Each row comes from the steps of one walk. Every step used is in the known rows, and no mark comes twice. Write the walk behind each row, first mark first.
Known rows
ture/nole/tozud/duku: [-18   3 -32  -9   8 -18   2  16 -34 -35  24 -49 -10  21  11  -3   6  -3
   1  26 -34   7   4 -41   9  36  53   0 -37  24 -31  19  -7 -19  15  21]
mibav/tozud/nili: [-27   5   9 -21 -15 -19  13 -12 -23  10   8 -20   9  60 -18 -29  44  10
  63   3 -55   1 -34 -46 -29  16  57   4 -22  -3 -12  16  15 -13   3  36]
nole/tozud: [-18  12 -27  -1  35  -6   1  15 -47 -15   8 -27 -15  39 -10 -24  19 -17
   6   7  -5  10 -14 -43   0  28  51   6   4  18 -36  17 -38  -7   0  37]
nole/tozud/mibav: [-44   9 -15   7  24 -15   9  16 -54  -4  32 -19 -10  28  16 -18  10 -34
  16  13 -19  20 -32 -38  -4  12  72 -11   4  16 -11  40 -57 -15  -9  43]
duku/tozud/mopem: [-55 -11 -14  17  11 -15  15   8  -5 -25 -12 -12 -23  58 -19   3  -3 -11
  58  13 -34  35 -35  -9  -4  28  36 -12  -8 -43 -13  27 -15 -16  10   7]
bomat/luvufed/mopem: [-25 -45 -15 -15  29 -14   6   6  37 -23   7 -13 -13  13   6 -31  34 -16
  54  -8  16  24 -15 -10 -23  26  21  -7  -5  28 -10  12  14 -10   4  39]
mibav/tozud/mopem/luvufed: [-31 -24   6  -1   7 -14  17 -13  31  -3 -12 -34  -7  47   0  13  18 -20
  61   0  -3  -6 -35 -17  -8   1  52 -22 -63  -4   6  23  -3 -30  11  16]
luvufed/mopem/tozud: [-50 -23 -13   0  10  -7  25   2  -4  -3   1 -17 -11  24 -36  -7  16  31
  57 -33 -38  -1 -32 -10 -16  12  11  23  -3   1  13  18  -4 -16  -2  22]
mopem/beravog: [-24 -26 -24 -14   7  11  -1  -6 -16  -4  -1 -34  -5  23 -26 -11  16  -9
  52  17 -23 -10 -20 -29  -2  31  45   2 -18  12  18  14 -37 -25  28  39]
tozud/nole: [-18   4 -35  30  29 -10  25  -6  -2  12  19 -53   5  25  -3 -38  39  -3
  34   4 -47   3 -25 -45  16  17   0 -10 -15   6 -25  11 -46 -24  22  28]
ture/nole/tozud/nili/luvufed/mopem/beravog: [-37 -35 -12 -16  11  -3  -5  22  -9 -17  28 -37 -11  20  -9 -33  17 -14
  42  23 -19  -7 -19 -30 -31  50  22  -7 -25  20   8  11 -17  -3  13  59]
ture/nole/tozud/mopem: [-42   1 -18  13  30 -22   6   7 -25 -44   9 -17 -23  54   7 -17  10 -16
  19  17 -13  23 -18 -12  -8  35  40 -29 -21   5 -25  29 -18  -6  -6  27]
luvufed/nole: [ -7   0 -25  31  16   0  25   5 -32   1   7 -17 -16  40 -30 -12  46  -6
  55   2 -29  -1 -15 -68   0   7  34   8  -7 -12 -13  19 -52 -23   5  27]
mibav/tozud/nili/luvufed/mopem/beravog: [-34 -43   2 -20  -5  -3  -2   7  -1  -7  15 -32  -7  23 -10 -23  22  -9
  64  17 -24 -13 -30 -32 -36  49  29  -4 -34  18  16  18  -7 -10  16  59]
nili/tozud/nole/ture: [-16  13 -13  23  36 -13   7 -10  -5 -10  36 -10  11  23 -12 -41  45  -7
  34   0 -42 -16 -29 -56   2  23 -20 -17 -20  22 -45   5  -8 -23  23  58]
nole/ture/mibav/tozud: [-15   5   0 -27  -8 -32 -19 -19 -23  14   6  -6   8  39 -21 -27  57   1
  50   5 -24 -27 -25 -56 -14  17  68 -24 -20  20 -28  38   3  13   2  60]
nili/luvufed/mopem/tozud: [-57 -26  -8  12  13  -8  29  11  -6  -4  20 -14 -14  28 -23  -4  10  28
  52 -27 -37  -2 -32 -19 -17  21   5  20  -7  -2   5  15  -8 -20  -5  23]
nili/luvufed/bomat: [-35 -24 -18  37  21  -5   6  20 -10  13  10  14 -11  56  16  -1  10 -18
  30   8 -24  13  -7 -23  13  26  12  -8 -27   9  -2   1   1  -8   4  36]
tozud/mopem: [-47 -16  -5  20  16 -16  13 -12   5 -27  -9 -12 -19  50  -1   0   8  -2
  52   3 -28  22 -35  -5  -7  29  36 -21 -24  -3  -4  24 -14 -26   2  13]
nole/ture: [-25   4 -13  12  29 -14   1 -25 -11  -4  28   4   2  25 -21 -24  38 -12
  34   0 -26 -14 -17 -55  -8  12  18  -8 -10  19 -25  12   4 -26  11  50]
nili/luvufed: [-45 -12 -17  25  27   0  15  12 -19  -1  40  -3 -13  36  14  -8   7 -11
  26  10 -18  12 -14 -44  -5  34  26  -4 -11  -6 -26   6 -29 -32  -1  26]
mibav/ture/nole/tozud/nili/nikibak: [-59  32 -26  -9  26  -1  -3   3 -33  14  30 -44  19  26 -39 -21  12 -12
  34  10 -76  45   3 -28  -4  31  47  13  -2  -2 -44  13  -9 -23   4  24]
bomat/luvufed/nole/tozud: [  4   7 -34   8  40   0  20  29 -41 -23  14 -27 -19  49 -14 -23  44 -32
  17   9   7   7  -7 -77   6  22  58   8   8  17 -43  16 -54 -11   3  39]
tozud/nili/luvufed/nole/ture/mibav: [-15  11  -6  15   6 -28  -4  10  -8  31  34 -13   6  32 -45 -38  45   5
  52   9 -46 -24 -34 -81  -5  12  50 -12   6   8 -29   2 -29   9  -1  48]
mibav/tozud: [-21  -5  -7 -24  -3 -14  -1 -21 -36  -4  -3  -6  -3  48  -1 -11  48  -5
  48   4 -17  -6 -15 -40 -17  21  55 -11 -30   7 -20  41   3 -12   3  45]
mopem/tozud/nili/luvufed/nole/ture: [-25  11  -5  39  19 -10  31  -2 -24   1  51   2  -1  46 -35 -17  47  -3
  48  -3 -51 -30 -26 -96 -14  12  11   7 -10   2 -26   8 -13 -29   5  50]
nole/tozud/nili/luvufed/mopem/beravog: [-34 -36  -5 -15   9   0  -2  20  -5 -11  17 -40 -12  21 -13 -26  14 -12
  50  18 -19  -8 -30 -33 -31  53  26   0 -23  23  11   9 -22  -9  14  57]
bomat/luvufed/nili/nikibak: [-50  -1 -29   4  49 -11   5  -4   2  26  19 -35  17  18 -30   5   8 -23
  62  16 -44  41 -20 -22   4  21  47  24   3  16 -31  -2 -26 -46   7  24]
duku/tozud: [-39  -1 -34  -3  14   0   9  19 -32   0   1 -15 -12  42 -38  -9   6 -14
  48  13 -28  30 -18 -32   4  15  35  13  18 -57 -24  17 -25 -14  19  15]
mibav/ture/nole: [-51 -12 -45  -7  26  -5   3  -7 -17 -19  21   3  -1  11  -9 -30  31 -12
   8   5 -22  18  26 -13   4  26  25 -24 -17   7 -26  38 -15  -7   6  39]
bomat/luvufed: [-16 -28 -32 -13  35   2  21   0  15 -20  13 -10  -3  35   5 -18  36 -25
  40   1  13  22  -4 -34  10  14  56  -3   7  17 -25   3  -8 -31  15  20]
mopem/luvufed: [-20 -20 -15  -2  20   1  15  -5  25  18   0 -40  -2  24 -14   1  15 -19
  47  -4   2  -2 -23 -26   5 -11  42   1 -36  -5   4   3 -20 -38  16  13]
bomat/luvufed/nole/ture: [ -4  -1 -20  24  32 -10  21 -10  -6 -13  35   3  -1  37 -26 -24  62 -27
  46   2 -14 -18 -11 -88  -2   7  26  -5  -4  19 -34  11 -10 -29  15  51]

Write each row's walk
[-12  -1  -6  34  25 -14  21 -15   5  -4  25 -12  -5  38 -30 -10  47 -23
  52  -1 -20 -28 -26 -78  -7  -1  19 -11 -32   8 -17  15 -13 -31  14  43] | tozud/mopem/luvufed/nole/ture
[-17  -5 -17   3  20 -32   0   2  23  24  26 -32  12  14 -38 -48  48   8
  48  -6 -37 -22 -36 -56   6  11  31 -19   7  28 -26   6 -17  14  10  48] | bomat/luvufed/mopem/tozud/nole/ture/mibav
[-14  -5  -4 -23 -23 -33  -9 -12 -13  -4   6 -38   4  23  -2   3  28  12
  43  17 -52 -21 -19 -54  -1  31  71 -10 -52  27 -21  31  16 -11  18  34] | nole/ture/mibav/tozud/duku
[-34   9 -43 -10  39  -7  -3  17 -48 -27  21 -16 -11  25  -9 -34  28 -25
 -16  11  -4  15  15 -33   2  36  42 -13  -3  22 -45  34 -32   5   0  49] | mibav/ture/nole/tozud
[-35  -7 -28  29  22 -13  38   2   5  10  18 -57   4  23 -22 -33  37  21
  49 -20 -58  -6 -35 -32   6  14 -18   3 -13   7  -8  14 -34 -18  15  27] | luvufed/mopem/tozud/nole
[-17   4 -13  -3  13 -29 -19  -7  -2  25  17 -11   7  17 -40 -38  35   5
  43   4 -31 -17 -30 -51   2  11  53 -17   8  20 -24   8 -18  10   3  45] | nole/ture/mibav
[-18 -14  -7 -12  -5  -6  -1  12 -12 -34   4 -27  -8  15  10  11  -8  20
  41  10 -46  12 -21 -16   7  43  31   7 -48  13 -25   3   5 -34  24  14] | nili/tozud/duku
[-69 -22 -19   5  15   0  14 -11 -10   4   3   1  -7   3  -6  -5  19 -24
  23 -11 -35  23 -14 -16   4  28  56 -14 -11  21  -7  59 -47 -20   7  46] | tozud/mibav/ture
[-66 -25 -38 -10  23 -11  18   5  -7 -25  36   5  -1   4   3 -27  31 -18
  16  -4 -19  23  16  -9  -2  21  32 -27  -9  15 -13  48 -14  -4   0  44] | bomat/luvufed/mopem/tozud/mibav/ture/nole
[-55   1  -7   2  29 -27  -5  -6  11  45   5 -50  17  23 -39  15   4 -15
  75  18 -52  21 -39 -17  -4  14  58  10 -28   7 -17   9 -26 -32   2  25] | ture/mibav/tozud/mopem/luvufed/nili/nikibak
[-41 -28 -23  -9  15   2   0   2 -15 -34  -4 -33 -17  33 -17  -9  11 -21
  32  22 -20  -1 -16 -18  -4  53  47 -22 -32  22   5  34 -37 -10  21  46] | mibav/ture/nole/tozud/mopem/beravog
[-33 -21 -21  -9  14  -2   0   5 -22 -36   2 -35 -15  39 -13 -13  10 -20
  37  28 -18  -2 -21 -20  -6  46  49 -20 -29  16   8  25 -34 -12  19  40] | ture/nole/tozud/mopem/beravog
[-66 -21 -11  -2  17   6   6   3 -14 -10   2  14  -8   1  -2  -8  11 -17
  28 -14 -35  28 -20  -4   2  37  42 -16 -15  20 -18  53 -40 -17   8  50] | nili/tozud/mibav/ture
[-60 -22  -8   3  11 -16  33   9 -13  -4  30 -12  -7  19   5  -5  13  -9
  53 -15 -30  16 -40 -18 -11   1  50  -1   3  11  18  38 -27 -22  -7  33] | bomat/luvufed/mopem/tozud/mibav
[-66  -8 -44  -6  21  -7   8   7 -31 -14  33   5  -1  11  -5 -25  22 -26
  11  12 -30  29  18 -15   4  21  37 -28  -7 -10 -21  51 -28  -3   5  41] | duku/tozud/mibav/ture/nole
[-31 -29  -2 -20 -11  -8  -8 -11  -6 -13 -15 -33  -9  42 -20  -6  21  -7
  68  23 -29 -16 -35 -22 -11  42  65 -26 -38  14  18  34 -26  -8  20  43] | ture/mibav/tozud/mopem/beravog
[-15   5 -10  12   8 -28  -5  10   7  24  11 -22  -1  33 -54 -23  35  -7
  61   9 -32 -19 -37 -67   4   3  53 -18  -1  -9 -22  11 -30  11   7  38] | duku/tozud/mopem/luvufed/nole/ture/mibav
[-63   1 -19  14  40 -14   5   2   7  36   7 -48  12  24 -45  20 -12 -23
  72  21 -54  38 -35 -14   1  13  40  23 -18 -16 -17   1 -29 -45  10  14] | duku/tozud/mopem/luvufed/nili/nikibak
[-54   1 -12  13  22  -5  20  27 -28  -3  50 -11  -6  44   5 -30  14 -14
  10  14 -37  14 -11 -54 -13  45  33  -2 -10   0 -40   6 -20 -16  -6  40] | mibav/ture/nole/tozud/nili/luvufed
[-11   0  -6  14   9 -30  -5   1  12  24  13 -21   1  29 -46 -26  40  -3
  57   4 -29 -26 -37 -65   2   2  54 -23 -10  10 -17  10 -30   8   4  41] | tozud/mopem/luvufed/nole/ture/mibav
[-28   4 -18  30  30 -20  23 -16   4   3  37 -26  10  21 -27 -35  49   4
  39 -13 -53 -27 -31 -62  -4  12 -21  -6 -15  21 -24  13  -4 -21  18  53] | luvufed/mopem/tozud/nole/ture
[-23  15 -28  27  33 -16  15  -9 -11   5  38 -23   8  29 -28 -37  44 -18
  35   9 -49 -12 -24 -71   6  13 -10 -12  -4  -5 -40  13 -14 -20  28  50] | duku/tozud/nole/ture
[-18  12 -23  31  35 -19  13 -22  -3   5  38 -23  12  23 -16 -39  52 -13
  30   2 -45 -21 -23 -69   4  14  -8 -16 -14  22 -35  11 -12 -26  22  52] | tozud/nole/ture
[-42 -29 -18  -6   2   4   4   5  -9 -22 -13 -33 -16  42 -30   3   0 -16
  64  25 -32   6 -33 -18  -4  40  44 -10 -20 -18  16  24 -31 -21  30  28] | duku/tozud/mopem/beravog
[-40   9  -9  -7  -3  -9  20  17 -21  13   9 -24   2  55 -43 -26  14   3
  64  11 -63  26 -37 -39 -15  12  42  22  12 -48 -16  -2  -2 -16  13  16] | duku/tozud/nili
[-15  -8 -21  22  42 -13  22  18  11   0  16 -33   7  25   1 -34  32  -2
  47   7 -35   7 -45 -32  13  30 -11  -4 -17  20 -40 -10 -43 -23  21  44] | bomat/luvufed/nili/tozud/nole
[-19   9  -5  40  21 -12  22  -3 -22   1  51   3  -2  42 -26 -25  50 -14
  45   6 -42 -24 -22 -97 -15  15  13  -2 -13   4 -32   6 -13 -28   5  53] | tozud/nili/luvufed/nole/ture
[-28 -16   2  -2  33 -10  -3  20 -14 -10  -3  13  -7  22 -14  -9   2  10
  58   5 -18  14 -54  -4 -11  35  10  14 -14  14 -26  -9 -26 -22   2  49] | luvufed/nili/tozud
[-16  -2  -5 -30 -12 -28 -17 -11 -28  17  -6 -13   3  41 -15 -23  49   5
  54   7 -22 -14 -24 -43 -11  18  77 -20 -18  10 -20  39 -11  13   0  46] | ture/mibav/tozud
[-67 -16  -6   9   5 -17  28   6 -23   3  28 -13  -8  17  -2  -4   7   0
  53 -14 -43  12 -44 -14 -15   1  45   1  -1   6  23  41 -33 -20  -9  32] | luvufed/mopem/tozud/mibav
[ -1 -10  -9 -19 -20 -31   2  -4  -6 -11  11 -40   2  29  -2   4  41   4
  49  18 -42 -21 -15 -72   4  29  77 -10 -49  28 -27  29   9 -12  21  33] | bomat/luvufed/nole/ture/mibav/tozud/duku
[  4 -14 -32  19  25   4  34  11  -9 -14  14 -16 -13  45 -17 -13  55 -22
  56   3  -5   7  -6 -74   8   7  49   5   2   1 -24  11 -41 -27  11  25] | bomat/luvufed/nole
[-33  12 -17  21  22 -14  18  22 -62  -4  33 -20 -15  32   8 -15  22 -36
  23  14 -23  12 -30 -57  -4   9  71  -8   5  11 -13  44 -72 -13  -9  45] | luvufed/nole/tozud/mibav
[-14   4 -21  19  29  -4  13  13  -7  -7  16 -34   5  26   1 -40  30   6
  39   0 -44   9 -31 -29  14  30 -18 -14 -21   6 -40   1 -38 -20  23  35] | nili/tozud/nole
[-49  28  -9 -17   6  -7  -2 -16 -29  26  20 -39  24  39 -34 -12  21  -1
  68   8 -82  33 -13 -32 -14  21  53  13 -16 -10 -30  13   8 -33   5  21] | mibav/tozud/nili/nikibak
[-52 -17 -26   5  27   2  22  10 -17 -10   9  -4 -14  14  -5 -11  30 -40
  13  -8 -19  21 -10 -43   7  32  66 -13  -2  30 -25  59 -59 -14   6  52] | bomat/luvufed/nole/tozud/mibav/ture
[-54 -16 -20  10  22   3  19   8 -14   4   5 -15 -12  10 -11  -5  23 -37
  16 -10 -23  13 -16 -40   5  23  64 -11 -17  22 -14  58 -64 -15   7  50] | mopem/luvufed/nole/tozud/mibav/ture
[-28 -44 -13 -20   7   3 -10  -1   4 -11  -3 -36 -12   7 -22 -20  19  -8
  62  10 -14  -5 -24 -15 -24  39  25  -3 -23  23  25  18 -18 -13  22  51] | luvufed/mopem/beravog
[ -8   9 -15  10  10 -27 -12   0 -10  26  20 -12   3  23 -49 -36  48   2
  50   5 -34 -23 -29 -72   2   7  52 -14   9  12 -25  11 -33  11   3  47] | luvufed/nole/ture/mibav
[ -9   9 -22   5   8 -27   8  -7 -10  24  12 -52  14  35  -6 -44  60   3
  45   8 -47 -16 -28 -57  10  19  29 -26 -23  12 -31  27 -37   4  16  45] | ture/mibav/tozud/nole
[-35  14 -17 -11  14 -13  12  15 -32  -7  23 -24   3  43 -22 -43  29  -4
  19   7 -45  17 -13 -40 -16  27  45   3  -3   7 -31  11  -9  -3   0  40] | mibav/ture/nole/tozud/nili
